Each row was made from one small tree. The marks that hang from a mark follow it in brackets, in alphabetical order. Every link used is in the known rows. Write each row's tree.
Known rows:
vigif[tasug[domu sise[suvelam]]]: [39.7,-9.2,0.3,-27.3,-16.6,19.0,-32.0,-19.9,-0.3,-1.1,0.7,2.3,41.7,-21.7,0.5,10.9,-4.8,14.4,6.8,6.4,-2.6,-11.4,-2.0]
sise[disud]: [56.8,-4.2,15.3,-8.4,-37.0,29.5,-34.6,-37.4,-5.4,-11.6,-59.7,-6.5,57.8,1.4,41.3,-41.3,19.6,-9.8,67.2,7.8,7.4,-2.5,2.3]
vigif[tasug[sise[disud suvelam]]]: [43.4,-4.6,25.3,-16.2,-5.5,28.8,-10.0,-21.4,10.8,4.1,1.8,11.9,53.1,-0.6,14.3,-12.3,9.6,17.0,41.1,16.0,-1.3,3.2,5.9]
vigif[tasug[domu sise[mepid suvelam]]]: [25.2,0.2,-4.2,-26.2,2.5,9.1,-27.5,-30.6,-36.8,23.4,3.6,4.2,32.8,-28.8,-13.3,27.7,-7.4,-2.6,0.8,7.4,10.3,-12.3,10.7]
disud[sise]: [30.9,-7.2,6.3,-18.8,-49.2,22.6,-37.0,-32.9,-7.0,-12.8,-12.3,5.1,28.0,-4.9,50.8,-29.0,-11.1,-18.5,80.5,5.3,0.0,-9.9,4.4]
disud[sise[mepid]]: [17.0,2.4,0.2,-18.9,-28.0,14.1,-35.1,-46.0,-42.9,11.7,-11.4,9.0,18.0,-15.9,35.9,-11.7,-16.5,-34.1,73.9,7.3,11.9,-9.8,18.1]
disud[sise[tasug]]: [11.1,-15.3,-1.0,-11.8,-32.5,18.2,-34.0,-20.9,-13.5,7.0,0.3,15.4,36.4,-12.1,36.8,-25.0,-26.5,19.7,71.7,20.4,9.6,2.5,0.5]
sise[disud mepid tasug[domu]]: [29.1,-18.5,4.7,-18.4,-14.8,9.1,-45.2,-37.9,-53.4,45.4,-57.5,1.2,55.5,-18.2,-10.6,4.1,-2.2,20.8,18.5,15.0,23.1,11.2,4.2]
sise[mepid suvelam tasug]: [25.1,17.9,-16.3,-19.0,11.4,-1.0,-15.8,-27.2,-36.1,23.5,-31.3,-2.0,41.0,-14.1,1.3,-1.7,-13.7,-9.0,39.8,33.3,37.9,7.6,10.9]
lanov[sise[mepid tasug] vigif]: [-3.6,5.2,-39.6,40.9,15.5,-21.3,-12.2,-53.0,-43.1,14.5,-40.9,10.9,52.1,-62.5,-9.0,-0.8,-46.4,24.0,42.0,52.8,28.7,-28.9,25.6]
sise[disud mepid tasug]: [21.3,-4.6,4.1,-2.3,-2.1,15.5,-29.4,-37.8,-45.0,32.3,-46.7,6.3,57.7,-11.6,11.3,-19.8,-0.7,9.5,52.8,23.4,29.0,8.4,10.1]
vigif[tasug[domu sise]]: [25.3,-19.3,-5.4,-2.0,-27.9,28.6,-52.5,-28.6,-13.9,-8.2,-6.2,7.4,47.5,-35.1,21.8,-8.3,-2.9,18.1,19.2,-7.7,-7.5,-24.3,-5.8]
lanov[vigif]: [46.6,23.8,-25.8,22.1,-27.6,7.0,-25.6,-42.7,-10.8,-39.6,-76.5,-17.6,58.8,-31.8,31.7,-27.9,-12.2,-12.8,50.2,20.8,11.5,-24.4,6.6]
domu[tasug]: [39.7,10.7,-15.1,0.7,-30.6,20.6,-44.7,-48.6,-9.7,-27.2,-36.5,1.9,69.9,-19.8,47.6,-30.6,-11.6,15.1,49.9,24.3,25.4,-3.0,-14.6]
domu[tasug[sise[mepid suvelam]]]: [27.2,23.3,4.0,-24.3,10.1,10.6,-5.9,-62.5,-38.9,4.7,12.9,9.2,42.3,-30.7,-2.6,-8.9,-28.1,-16.4,27.7,49.8,25.8,-4.3,18.0]
vigif[tasug[sise]]: [18.2,-7.5,-6.3,13.4,-15.2,35.5,-38.3,-26.1,-6.2,-21.2,3.7,12.1,52.1,-31.7,44.9,-32.4,-2.7,7.6,52.6,0.0,1.0,-25.7,-1.2]
domu[tasug[sise[disud mepid suvelam]]]: [38.5,12.3,30.1,-30.4,8.0,16.5,1.0,-66.0,-34.6,21.5,2.7,14.6,49.8,-13.9,-12.2,-5.6,-14.5,-2.3,30.2,52.9,20.3,13.3,20.5]
disud[sise[suvelam]]: [44.3,6.2,11.8,-40.4,-38.7,12.0,-16.4,-25.1,4.4,-4.6,-3.9,-0.1,19.7,9.4,31.0,-9.9,-10.8,-22.4,68.0,19.4,4.1,5.8,8.6]
suvelam[sise[disud tasug[domu]]]: [47.3,-49.4,23.2,-3.0,-19.6,12.7,-63.9,-45.9,-20.9,26.6,-23.9,-6.1,46.8,-15.3,18.3,-14.9,-12.4,47.7,43.1,25.7,6.0,1.5,-8.1]
domu[tasug[sise[disud suvelam]]]: [54.0,5.4,34.3,-29.9,-11.2,25.2,-2.3,-53.4,0.2,-2.7,2.3,11.7,61.0,-4.3,4.0,-20.9,-9.2,13.5,35.1,50.3,8.3,12.8,7.5]
vigif[tasug[sise[disud mepid]]]: [14.9,-7.4,14.1,6.2,3.0,32.6,-28.3,-42.1,-37.8,18.7,-3.4,19.9,49.7,-23.4,21.0,-15.4,5.4,4.0,48.7,4.3,6.5,-11.5,15.4]
domu[tasug[sise]]: [26.5,4.5,3.2,-2.0,-20.6,32.1,-30.2,-57.6,-15.9,-28.6,4.2,9.9,60.3,-35.4,32.4,-40.7,-22.1,4.3,49.3,33.9,8.7,-16.7,1.5]

Write each row's tree:
[44.9,-7.4,10.1,-41.0,-3.1,-1.8,-25.1,-31.9,-39.0,53.5,-50.7,-1.1,47.3,-2.1,-30.2,22.2,-1.4,15.7,5.8,27.5,26.4,24.2,7.4]
sise[disud mepid suvelam tasug[domu]]
[44.3,-28.2,11.3,-15.8,-34.1,19.5,-49.1,-26.3,-18.9,19.8,-58.7,-2.2,63.7,-6.9,4.6,-12.4,3.2,37.7,24.9,12.3,10.9,11.6,-9.2]
sise[disud tasug[domu]]
[34.7,-17.9,15.3,-11.3,-3.2,-0.3,-1.2,-27.0,9.7,26.3,-18.0,11.8,55.4,-4.5,-4.2,-10.4,-8.9,36.3,53.3,51.1,14.0,11.5,9.4]
lanov[sise[disud suvelam tasug]]
[20.9,-30.4,-7.3,2.7,2.2,-2.0,-64.8,-54.0,-60.1,37.0,-12.4,-8.4,27.7,-41.4,11.1,-1.7,-30.8,16.9,38.9,23.0,22.1,-15.8,4.4]
suvelam[sise[mepid tasug[domu]]]
[51.7,-3.4,37.2,-50.4,-8.0,15.8,-11.8,-49.4,-38.9,33.4,-20.9,-7.0,28.2,-12.0,-30.4,6.8,5.4,-29.6,10.9,24.6,-0.4,-0.5,27.1]
tasug[domu sise[disud mepid suvelam]]
[56.8,7.1,5.2,6.8,-10.6,-12.9,10.2,-48.3,11.0,-4.9,-55.9,-2.6,55.8,-16.2,-9.0,-0.7,-13.9,12.1,44.7,52.3,4.5,-10.3,22.4]
lanov[sise[disud suvelam] vigif]
[0.7,7.5,-44.3,53.3,10.3,-15.3,-23.9,-49.1,-31.9,2.9,-37.8,16.8,57.4,-58.9,13.1,17.0,-31.9,27.2,41.8,23.3,21.6,-36.5,15.2]
lanov[sise[mepid] vigif[tasug]]
[58.2,-17.2,16.0,-40.5,-21.9,9.1,-26.6,-19.0,-5.4,28.8,-50.8,-5.9,56.4,6.7,-15.4,7.3,4.7,31.2,11.2,26.4,15.6,24.7,-5.9]
sise[disud suvelam tasug[domu]]
[32.3,-18.6,6.2,-50.9,-33.9,2.5,-30.3,-16.4,-7.9,25.8,-3.1,6.2,28.2,-1.8,-7.8,20.1,-27.7,26.7,23.5,24.8,9.0,19.1,-2.7]
disud[sise[suvelam tasug[domu]]]
[32.1,2.7,-13.7,-33.5,-2.0,-5.7,-31.3,-26.1,-45.3,36.1,-41.4,-8.3,39.2,-18.6,-21.4,21.7,-12.8,2.6,5.2,25.3,32.4,8.1,4.0]
sise[mepid suvelam tasug[domu]]
[46.2,-17.6,24.1,6.9,-1.7,16.1,-45.3,-69.7,-43.7,20.1,-23.9,-6.9,30.9,-16.7,40.5,-30.3,-0.6,-18.1,81.2,23.1,12.0,-12.8,16.6]
suvelam[sise[disud mepid]]
[25.7,-27.5,18.3,13.2,14.2,11.7,-42.4,-60.0,-47.3,39.2,-10.9,3.5,39.7,-21.2,25.8,-25.2,-16.8,18.9,75.1,36.3,25.1,-1.0,11.6]
suvelam[sise[disud mepid tasug]]
[46.1,-5.4,-8.9,-31.7,-20.4,4.0,-33.5,-15.3,-8.5,10.5,-43.9,-11.8,48.0,-7.7,-6.2,6.9,-10.5,20.7,8.9,22.7,20.2,9.3,-7.0]
sise[suvelam tasug[domu]]
[23.3,8.3,-25.5,19.2,7.1,-23.3,6.4,-34.9,3.9,-2.1,-34.8,2.8,55.3,-38.6,-14.0,2.5,-41.0,35.9,34.7,63.9,22.0,-12.5,14.8]
lanov[sise[suvelam tasug] vigif]
[36.0,6.6,8.7,-23.9,9.0,5.4,-9.1,-31.3,-32.3,40.7,-39.5,3.9,49.1,2.3,-7.6,-0.8,-2.8,4.6,41.3,36.7,33.2,23.3,12.5]
sise[disud mepid suvelam tasug]
[-2.5,-6.8,-7.3,-12.0,-13.4,7.4,-33.4,-35.1,-48.0,32.3,-0.1,19.9,26.9,-21.6,21.2,-9.6,-29.8,3.1,66.5,20.1,24.6,1.4,13.5]
disud[sise[mepid tasug]]
[3.2,2.9,-12.1,13.3,5.6,26.0,-33.5,-40.3,-42.1,2.9,5.1,15.3,42.4,-39.2,27.3,-15.6,-8.8,-8.8,48.1,3.4,10.9,-26.3,12.1]
vigif[tasug[sise[mepid]]]
[66.4,-11.4,38.8,-50.4,-28.0,25.3,-15.8,-39.3,-4.5,6.7,-23.8,-10.5,37.4,-2.5,-14.8,-7.5,9.0,-13.4,17.6,22.0,-11.6,1.9,15.0]
tasug[domu sise[disud suvelam]]
[40.4,-35.6,24.8,12.4,-5.5,18.1,-45.1,-46.1,-13.6,15.0,-13.1,-0.1,48.8,-12.2,39.7,-41.4,-10.3,36.2,81.4,34.7,13.1,1.5,-1.1]
suvelam[sise[disud tasug]]
[31.3,5.0,0.2,-9.7,-2.3,25.0,-16.3,-20.5,5.9,-12.4,11.7,7.7,45.4,-16.5,25.1,-13.3,-4.0,1.6,41.3,12.6,4.5,-12.8,2.9]
vigif[tasug[sise[suvelam]]]
[32.0,20.5,7.1,-27.3,6.0,14.0,-1.9,-46.0,-35.9,4.0,-2.4,-7.9,22.8,-21.2,0.3,-17.7,-8.5,-52.9,44.9,30.8,10.4,-17.2,32.5]
tasug[sise[mepid suvelam]]
[31.6,-40.7,18.3,-3.8,0.3,5.2,-59.9,-58.9,-54.9,51.6,-22.5,-2.7,36.9,-26.3,3.4,-0.3,-16.5,31.1,38.5,25.9,17.3,1.9,5.8]
suvelam[sise[disud mepid tasug[domu]]]
[29.7,12.7,6.0,-40.6,-17.0,2.8,-13.5,-36.8,-32.0,21.1,-4.6,5.3,10.3,0.2,15.7,6.6,-15.2,-38.0,60.9,21.9,15.0,2.2,20.8]
disud[sise[mepid suvelam]]
[45.4,11.2,10.3,9.9,2.7,13.1,4.5,-32.7,5.8,-10.1,-21.6,7.4,60.4,-20.6,-4.0,0.3,-9.3,28.6,25.8,32.4,0.7,-3.8,15.0]
lanov[vigif[tasug[sise[disud suvelam]]]]
[39.7,-7.5,29.3,-7.4,-20.6,36.7,-22.4,-59.4,-11.0,-11.3,-3.7,15.5,68.0,-20.4,25.0,-40.0,-8.8,20.0,50.7,37.3,3.2,1.0,3.4]
domu[tasug[sise[disud]]]
[44.9,10.6,33.0,-34.4,4.5,21.6,4.7,-51.3,-34.2,19.7,-12.7,-1.4,30.8,-7.4,-8.1,-17.3,3.8,-41.4,45.7,34.3,5.6,-2.4,33.4]
tasug[sise[disud mepid suvelam]]
[35.2,-38.2,-2.0,3.7,-15.2,9.6,-67.4,-43.5,-24.5,10.9,-14.8,-10.8,38.3,-32.6,28.0,-15.8,-27.3,34.4,44.0,22.9,11.2,-12.2,-10.8]
suvelam[sise[tasug[domu]]]
[13.1,-11.9,-11.9,-3.7,-8.2,22.8,-48.9,-40.1,-47.8,15.0,-4.5,9.7,40.1,-44.5,5.4,8.3,-7.9,3.8,12.8,-6.8,5.3,-24.5,7.1]
vigif[tasug[domu sise[mepid]]]
[55.7,15.9,15.7,-31.1,-6.2,10.5,-9.7,-43.4,-28.3,20.7,-53.2,-9.5,40.9,8.1,6.8,-5.6,14.0,-32.5,48.1,23.9,21.7,9.8,17.9]
sise[disud mepid suvelam]
[52.3,-1.9,16.0,-23.5,-9.6,11.9,-12.1,-17.7,3.2,14.6,-40.9,-1.3,59.6,11.5,7.7,-16.5,4.6,20.5,45.8,34.2,21.8,23.1,-0.4]
sise[disud suvelam tasug]
[19.5,-8.5,0.8,-50.1,-14.3,-7.7,-26.4,-29.0,-42.5,50.4,-2.2,9.1,16.8,-10.9,-20.8,34.7,-32.1,11.2,17.8,26.1,20.4,16.9,8.7]
disud[sise[mepid suvelam tasug[domu]]]
[19.5,-29.1,-1.9,-28.5,-47.0,11.4,-51.6,-22.5,-19.4,19.2,-9.9,12.2,34.2,-17.5,14.6,0.3,-27.0,28.0,39.5,11.3,5.7,3.3,-6.8]
disud[sise[tasug[domu]]]
